What can hang from each mark
B: H
V: D M
E: U
H: B
T: B U X
M: R V
X: H M T W
Y: S U
D: R V
S: H Y
U: D E P T Y
R: M

Each row was made from one small tree. The marks that hang from a mark follow it in brackets, in alphabetical order. Every link used is in the known rows. Write each row's tree.
In the rows, 128 means zero.
Known rows
U(P T(B X) Y(S)): [102 170 117 107  99 171 115 104 187 170 109 169 205 146 136  72 103 109
 109 120 128 170 119 124 107 135 114 124 107 135 127  91  89 101 150 116
 127 115 219 144  98]
E(U(D(R) Y)): [143 125 149 115 140 138 139  94 140 142  83 166 132 162 111  94  93 125
 118 143 125  94 119 134 121 113 110 162 156 140 125 112 104 121 138 142
 101 148 116 157 107]
Y(U(D P T(X(H)))): [138 171 129 150 127 129 125  99 178 125 119 166 158 136 123 114  60 117
 127 135 141 136 126 127 116 140 106 119 148 119 114 129 121 113 133 111
 132 149 154 157 108]
S(H Y(U)): [181  73 140 108 113 136 139 116 114 145 114 158 127 152 118 124 115 110
 127 136 124 108 141 135 108 141 134 144 145 131  99 119 144 121 104  91
 124 156 112 132 109]
Y(U(T)): [178 124 120 119 124 109 138 117 119 121 118 157 141 150 119 131  76 140
 132 133 130  97 147 140 124 148 133 127 120 127 110 133 125 117 122  92
 123 156 126 169 110]
X(H M W): [168 141 119 136 125 159 126 132  83 150 162 148 115 142 103 211  90 139
 117 113 136 101  80 123 142  88 111  95 113 143 108 119 138 132  92 144
  89 143 122  79 132]
S(H): [154 119 116 122 115 133 136 128  86 163 113 157 117 149 106 143 105 142
 112 118 135 117 151 145 123 129 134 123 129 130 116 109 128 153 106  99
 129 151 113  90 114]
R(M): [164 108 107  90 121 124 111 141  71 162 141 153 117 147 127 146  72 140
 132 110 154 102 175 152 143 125 144 123  89 134 118 135 138 135 114  93
 129 133 100 110 114]
X(M(V) T(B(H)) W): [168  89 134  72  99 127 140 117  87 163 145 159 107 165 101 189 122 173
 124 125 126  93 105 149 146  79 108  78  66 154 112 114 147 138  85  98
 106 148 158  40 118]
T(X(M(R V))): [156 130 115  93 125 136 136 132  97 160 151 162 129 137 138 138 103 164
 114 118 147 127 122 142 118  85 124 132  90 143 123  88 131 144 110  89
 115 131 129  91 128]
Y(U(E P T)): [160 181 120 132 113 123 116 109 165 124 137 157 149 152 128 118  97 123
 137 124 134 100 133 137 122 152 117 132 112 123 117 133 113 128 129  88
 139 138 159 164 102]
E(U(D P T Y)): [114 144 139 132 133 124 106 102 186 157 109 175 175 156 121  84  97 141
 105 145 127 119 118 128 119 126 106 138 153 138 121  98  82 118 170 135
 111 125 185 166  99]
Y(U(D T)): [167 144 138 123 135 114 148 113 141 118 110 163 138 153 109 130  70 141
 129 145 130 106 130 138 115 149 122 130 136 118 111 124 116 115 125 114
 123 157 112 173 105]
Y(S U(D E T)): [182 193 159 122 126 123 148 107 174 107 133 147 149 165  96 132 102 120
 148 147 124 113  96 138  90 171 119 126 124 113 108 117 105 113  98  93
 132 153 128 174  93]
M(R V(D)): [172  53 110  75 132 108 111 142  93 182 183 151 114 154 167 152 100 153
 116 103 148 109 166 139 129  86 138 180  96 155 112 109 102 130  97  56
 130 127  87 150 120]
Y(U): [192 130 129 101 127 124 145 117  99 126 103 153 113 146 118 143  78 126
 142 125 137  88 154 142 124 139 136 137 119 126 105 139 140 112 109  88
 128 159  88 145 118]
V(D(R)): [158  90 124 104 132 161 131 112  88 145 104 146  91 153 133 138  86 131
 132 108 135 114 179 127 153 118 131 173 104 141 127 154 124 128 106 103
 123 142  80 157 116]
T(B(H) U X(M)): [129 140  85 115 102 189 144  74 107 164  88 160 128 131  77  92 117 149
 136 127 139 143  95 156  84 103 114  93 105 117 138  76 146 116 103 126
 129 167 195  65 125]
S(H Y(U(D E))): [177 121 154 118 118 149 144 111 144 135 129 159 122 157 107 116 131 105
 130 144 122 111 114 136  95 147 118 147 148 117 107 106 129 127 106 103
 134 157 113 140 103]
V(D M(R)): [178 123 114 125 137 173 125 125  83 169 120 139 104 134 140 141 106 161
 130 113 141 112 146 118 119 107 149 156  86 129 106 121  90 132 148  89
 120 148  71 145 115]
V(D(R) M): [162 122 127 135 136 180 142 114  80 144  76 139  93 145 137 137  94 150
 132 113 133 113 162 117 144 120 138 165 101 129 126 159 109 140 137 115
 107 153  58 144 110]
E(U(T(X(H W)))): [157 123 112 144 121  96 115 100 129 152 137 151 156 151 118 115  80 138
 115 129 131 116 101 144 126 110 114 100 134 132 122 120 108 118 127 109
 103 154 181 130 118]
E(U(D P T)): [126 136 138 139 129 110 112 103 173 161 102 169 155 160 125 110  81 154
 110 140 132 117 121 140 132 127 112 128 142 134 119 110  92 127 150 124
 111 127 169 142  98]
S(H(B) Y): [151  52 149 124 101 123 136 150 115 160 115 165 143 148 124 121 108 117
 118 124 124 128 134 140 118 134 132 158 130 131 114  98 123 147 116 100
 113 152 112 120 110]
B(H): [173 119 120 106 132 152 123 123  86 152 114 155 109 140  88 144 100 160
 107 109 129 119 149 146 108 121 134 118 122 134 115 139 133 167 115  93
 142 162 127 123 111]
M(V(D(R))): [157  57 125  80 130 112 128 133  88 156 137 152 101 164 161 148  91 146
 117 104 139 113 188 140 155 106 126 181 111 150 132 151 122 136  92  81
 120 133  76 142 116]
D(R): [159 111 123 108 128 155 150 119  91 143  88 156 110 161 127 143  70 133
 115 109 130 104 146 141 150 115 127 162 117 148 131 152 132 150  98 120
 104 146  84 135 111]
S(H(B) Y(U(D P))): [137  75 170 134 101 119 135 129 165 142  98 171 147 144 116 112 101  93
 136 139 128 121 132 132 112 146 121 159 155 124 103  99 128 128 118 105
 119 150 110 132 104]
Y(S): [183 141 141  93 126 142 142 134 101 151 108 146 130 156 115 163  91 138
 126 116 131 126 132 141 123 138 141 129 104 138 107 128 124 127  93  89
 122 140 103 124 107]
E(U(P)): [150 125 128 117 120 117 109 107 131 168  95 159 130 153 133 122  89 138
 125 119 139 100 146 144 143 117 126 136 124 141 113 123 117 124 135  99
 116 129 143 114 111]
M(V): [169  89 123  78 131  95 133 153  86 162 144 161 120 160 155 161  87 163
 104 107 139 113 165 153 142 112 129 152 114 145 125 132 123 145 104  84
 121 135  92 115 116]
M(V(D)): [167  68 124  78 133 104 121 146  86 163 153 152 104 156 162 155  98 157
 119 106 142 121 189 141 145 112 131 165 104 142 124 138 118 129 106  72
 133 130  88 135 119]
U(E Y): [167 188 122 101 132 168 125 132 120 138 151 158 136 149 118 109 134 128
 119 116 127 109 119 134 110 129 114 153 107 126 129 111  99 139 142 110
 142 143 138 158 112]
X(T(B) W): [180 115 126  83 101 134 148 117  90 166 115 152 116 165 110 169  88 142
 129 118 128 102 106 149 159 103 116  88  65 139 111 134 131 110 101 101
 117 154 138  75 118]
U(T): [157 122 109 120 127 124 127 138 111 150 132 162 149 153 128 135  78 169
 102 122 128 125 138 141 134 136 131 123 108 134 124 125 104 145 133 111
 119 141 147 153 107]
X(H): [182 125 105 130 135 150 122 131  93 151 147 155 121 142 137 166  67 128
 116 103 140 120 135 134 134 116 122 133 132 136 116 142 125 137 110 111
 128 162 108 122 121]
E(U(D(V))): [162 146 151 113 144 122 145 105 113 156  86 155 112 150 105 106  95 161
 131 133 127 103 120 145 124 124 128 146 136 129 115 112 115 113 156 132
 116 152  95 129 112]
X(T): [192 121 130  92 125 127 138 130  89 141 118 160 119 155 122 153  86 164
 131 124 133 109 147 143 153 122 123 111  78 143 109 148 135 140 124  76
 139 161 131 105 113]
U(D E P T(B)): [113 201 123 131 112 172 126 108 204 164 127 172 155 163 135 110  99 135
 110 122 131 143 103 142 123 141  97 134 108 111 142  97  73 134 142 143
 140 122 176 137  90]
D(V): [170 156 128  93 138 150 150 136  66 162 102 148 105 135 113 123  98 170
 127 102 126 118 139 140 132 130 146 149 100 136 116 133 133 123 161 121
 129 148  80 127 119]
Y(S U(D P T(B))): [145 159 152 113 110 139 143  94 194 142  86 160 159 163 115 130  75 106
 144 140 130 125 121 134 109 160 122 126 126 124 103 110 109  89 106 108
 122 134 141 151  90]

Write each row's tree
[132 241 149 117 138 174 133 123 155 157 121 156 114 140 113 112 117 154
 123 107 132 134 105 134 124 137 111 154 111 120 127 118 106 138 167 138
 149 126 111 127 104] | U(D(V) E P)
[119 142  96 155 110 126 120 117 123 146 151 151 175 123  91 101  92 103
 128 118 141 147  59 134 102 100  98 113 144 125 132  96 123 103 116 125
 107 171 185 127 139] | T(U(Y) X(H(B) W))
[167  81 144 128 102  79 123 153 101 138 185 158 136 151 125 214  87 147
 136 120 137  96  89 134 166  80  96  98  87 157 110 121 140 148  89  95
  89 161 138  59 130] | X(H(B) M(V) T W)
[151 252 152 121 153 193 154 127 127 140 116 153 127 134 100  83 145 159
 122 126 117 123  82 122  90 138 114 160 120 110 129 104  87 134 202 156
 135 153  90 159 105] | U(D(V(M)) E Y)
[156 166 114 134 124 159 132 122  93 143 149 149 124 128 106 168  90 135
 117 113 141 132  85 130 129  87 108  90 108 131 118 116 144 129 103 128
 104 147 142  77 136] | T(X(H M W))
[151 129 117 118 125 134 121 126  90 150 176 146 115 134 128 169 100 138
 118 111 145 136 112 128 134  80 106 110 108 137 123 119 140 123  93 107
 109 139 134  84 139] | T(X(H M(V(D)) W))
[186 187 147 117 134 136 152 110 138 112 119 154 108 153 105 134  98 121
 146 135 134  92 118 143 109 146 115 143 124 108 115 125 123 120 111 104
 141 160  87 156 110] | Y(U(D E))
[166 134 121 106 120 156 133 137  80 168 156 148 117 146  97 194 108 161
 114 119 136  86  72 132 131  75 129 110  82 153 101  85 124 134  94 122
  84 122 119  91 129] | X(M(R) W)
[146 156 118 128 115 117 122 106 153 130 112 162 158 137 128 106  74 129
 129 126 139 125 148 135 125 142 123 119 117 127 114 132 129 117 135  89
 130 139 162 152 110] | Y(U(P T(X)))
[126 217 109 129 133 166 137 101 152 136 135 159 155 137  88  64 129 132
 126 138 138 152  69 142  77 124  91 129 134 106 144  82 109 114 138 130
 142 158 180 144 121] | T(U(D E Y) X)
[129 146 142 105 125 177 138 103 173 155 110 171 176 158  88  96 106 132
 102 143 112 151 101 130  75 142 114 125 141 126 121  87  81 119 138 141
 129 149 173 171  88] | U(D T(B(H)) Y(S))
[141 132 131 111 124 129 102 106 142 164 102 165 150 149 130  97 105 127
 120 125 133 101 142 133 130 115 119 145 135 146 114 113 106 116 156 109
 116 127 160 137 111] | E(U(P Y))
[194 108 130  96 114 153 141 113 146 137 135 159 142 160 142 107 106 114
 132 132 119 109 115 139 112 147 123 151 110 123 116 124 116 104 122 105
 127 147 141 177 102] | S(Y(U(E T(B))))
[144 126 104 105 103 156 142 112 102 169 143 156 124 144 137 161  91 122
 118 106 143 133  96 144 134  77 104 104 101 130 133  97 135 107  85 132
 102 144 138  51 134] | T(B X(H M(V) W))
[147 139 145 107 120 131 105 105 152 163 100 158 159 155 123 103 112 115
 129 127 131 109 131 131 120 123 124 143 133 148 107 111 107 109 138  98
 113 124 162 137 105] | E(U(P Y(S)))
[132 170 108 128 134 144 149 106 123 147 102 158 139 137  91  99  87 153
 124 136 145 156  94 150  99 121 108 114 135 113 135  99 129 113 116 124
 129 160 152 116 124] | T(U(D) X)
[128 147  92  99 103 186 136  73 132 167  93 156 160 136  76  59 125 114
 133 125 132 160  97 150  62 121 115 110 126 121 132  82 127  96 107 111
 140 171 204 112 115] | T(B(H) U(Y(S)) X)
[147  71 114  86 118 113 124 132  82 156 134 155 113 167 147 146  66 132
 121 104 147  92 180 153 159 110 133 159 109 155 136 155 141 152  83  98
 105 132  77 120 109] | D(R(M(V)))
[178 156 158 131  91 100 143 115 145 113 118 142 136 155  90 133 122  87
 174 130 129  97 120 146  94 167 133 136 118 113 104 102 127 127  76  60
 131 167 106 123 103] | Y(S(H(B)) U(E))
[126 180 115 132 131 161 151 104 120 142 101 162 135 132  83 112 103 166
 129 146 144 147  82 142 101 111 104 107 121 117 133  78 138 116 118 140
 113 151 162  92 127] | T(U(D) X(M))
[179 150 113 116 108 138 136  91 143 126 129 155 133 155 106 109 105 123
 142 126 125  96 128 150 100 150 123 126 109 112 122 121 113 124 112  92
 145 169 153 159 102] | Y(U(E T(B(H))))
[151 167 160 123 123 123 135 107 186 127 104 157 161 158 108 138  77 119
 139 143 129 126 122 128 109 163 124 123 134 130  98 123 113 105 108  97
 122 133 138 163  92] | Y(S U(D P T))
[147 117 123 132 116 120 130 143 109 138 149 164 138 128 143 146  80 136
 125 111 147 140 127 139 130  97 111 134 112 132 132 103 135 148 111 104
 112 154 124  85 131] | T(X(H(B) M(V)))
[162 127 131 118 123 137 149  92 148 131  94 166 132 153  98 117  76 130
 131 141 126 109 131 145 100 146 122 122 136 114 115 115 116 113 118 117
 133 168 127 160 101] | Y(U(D T(B(H))))
[136 167 140  94 123 167 110 129 147 163 114 162 165 145 126 122 108 115
 114 113 132 136 136 119 120 131 124 147 119 150 107 118 110 120 136 104
 127 113 149 141 104] | U(P Y(S))
[126 118 152 129 100 106 105 110 161 162  96 162 168 152 113  94 116 103
 137 129 130 110 131 133 116 128 123 145 142 143 109  90 103 121 134  95
 111 133 163 121 104] | E(U(P Y(S(H(B)))))
[111 151 112 122 123 149  98 132 159 161 135 175 188 144 136 100  96 143
  91 120 128 137 139 119 126 130 116 139 123 147 123 115  91 136 171 122
 124 115 196 172 102] | U(P T Y)
[141 217 132 115 137 167 143 108 140 146 132 147 148 147  75  82 142 141
 141 136 123 132  60 136  76 144 111 147 131 121 126  88 107 101 143 136
 133 154 144 158 108] | T(U(D(V) E Y(S)))
[154 161 117 110 121 155 139 126  92 158 142 149 126 132 100 154 103 152
 116 118 141 121  80 135 118  78 122 103  82 139 112  88 133 131 105 111
 101 130 138  85 134] | T(X(M(R) W))
[175 173 121 117 140 168 153 133  65 174 102 141 113 127 121 119 105 182
 123 103 128 108 111 131 115 117 157 152  92 136 108 119 113 134 181 119
 114 155  63 123 115] | D(V(M(R)))
[ 97 207 136 133 136 150 132 117 164 161 106 166 159 130 117  82  82 172
 103 120 130 174 112 128 120 136 114 124 122 125 130 111 105 127 188 145
 133 125 165 139 104] | U(D(V) P T(X))
[170 127 138 127 105 101 139 104 136 128 115 147 154 160  93 134 100 117
 144 143 125 109 133 138  96 166 140 111 134 128  96 113 126 118  84  73
 120 157 138 143  98] | Y(S(H) U(T))
[153 119 133 155 109 129 127 150  97 142 154 151 129 135 103 204  80 126
 130 112 136 102  76 127 145  91 110 113 110 140 112 104 129 141  96 139
  80 153 113  84 133] | X(H(B) M W)
[161  85 140 110 106 142 126 114 135 153 112 162 134 149 125 121 115 104
 124 130 128 114 145 130 114 139 130 142 145 136  97 120 142 122 110  92
 127 142 131 125 106] | S(H Y(U(P)))
[129 148 149 116 135 137 113 103 164 161  94 171 147 150 119  95 101 129
 116 137 133 109 125 130 122 116 107 148 152 137 115 102  98 114 159 130
 116 127 148 143 106] | E(U(D P Y))
[154 135 149 123 103 124 158  89 166 135  91 156 151 168  90 125  95 108
 145 152 124 118 118 142  90 167 128 115 142 114 104  90 114  98  86 103
 121 160 127 132  92] | Y(S(H) U(D T(B)))
[196 197 168 106 130 138 156 107 154 108 118 144 121 160  94 145 106 109
 158 139 129 105 104 139  94 161 122 136 121 112 104 124 123 108  87  88
 136 156  91 152 100] | Y(S U(D E))
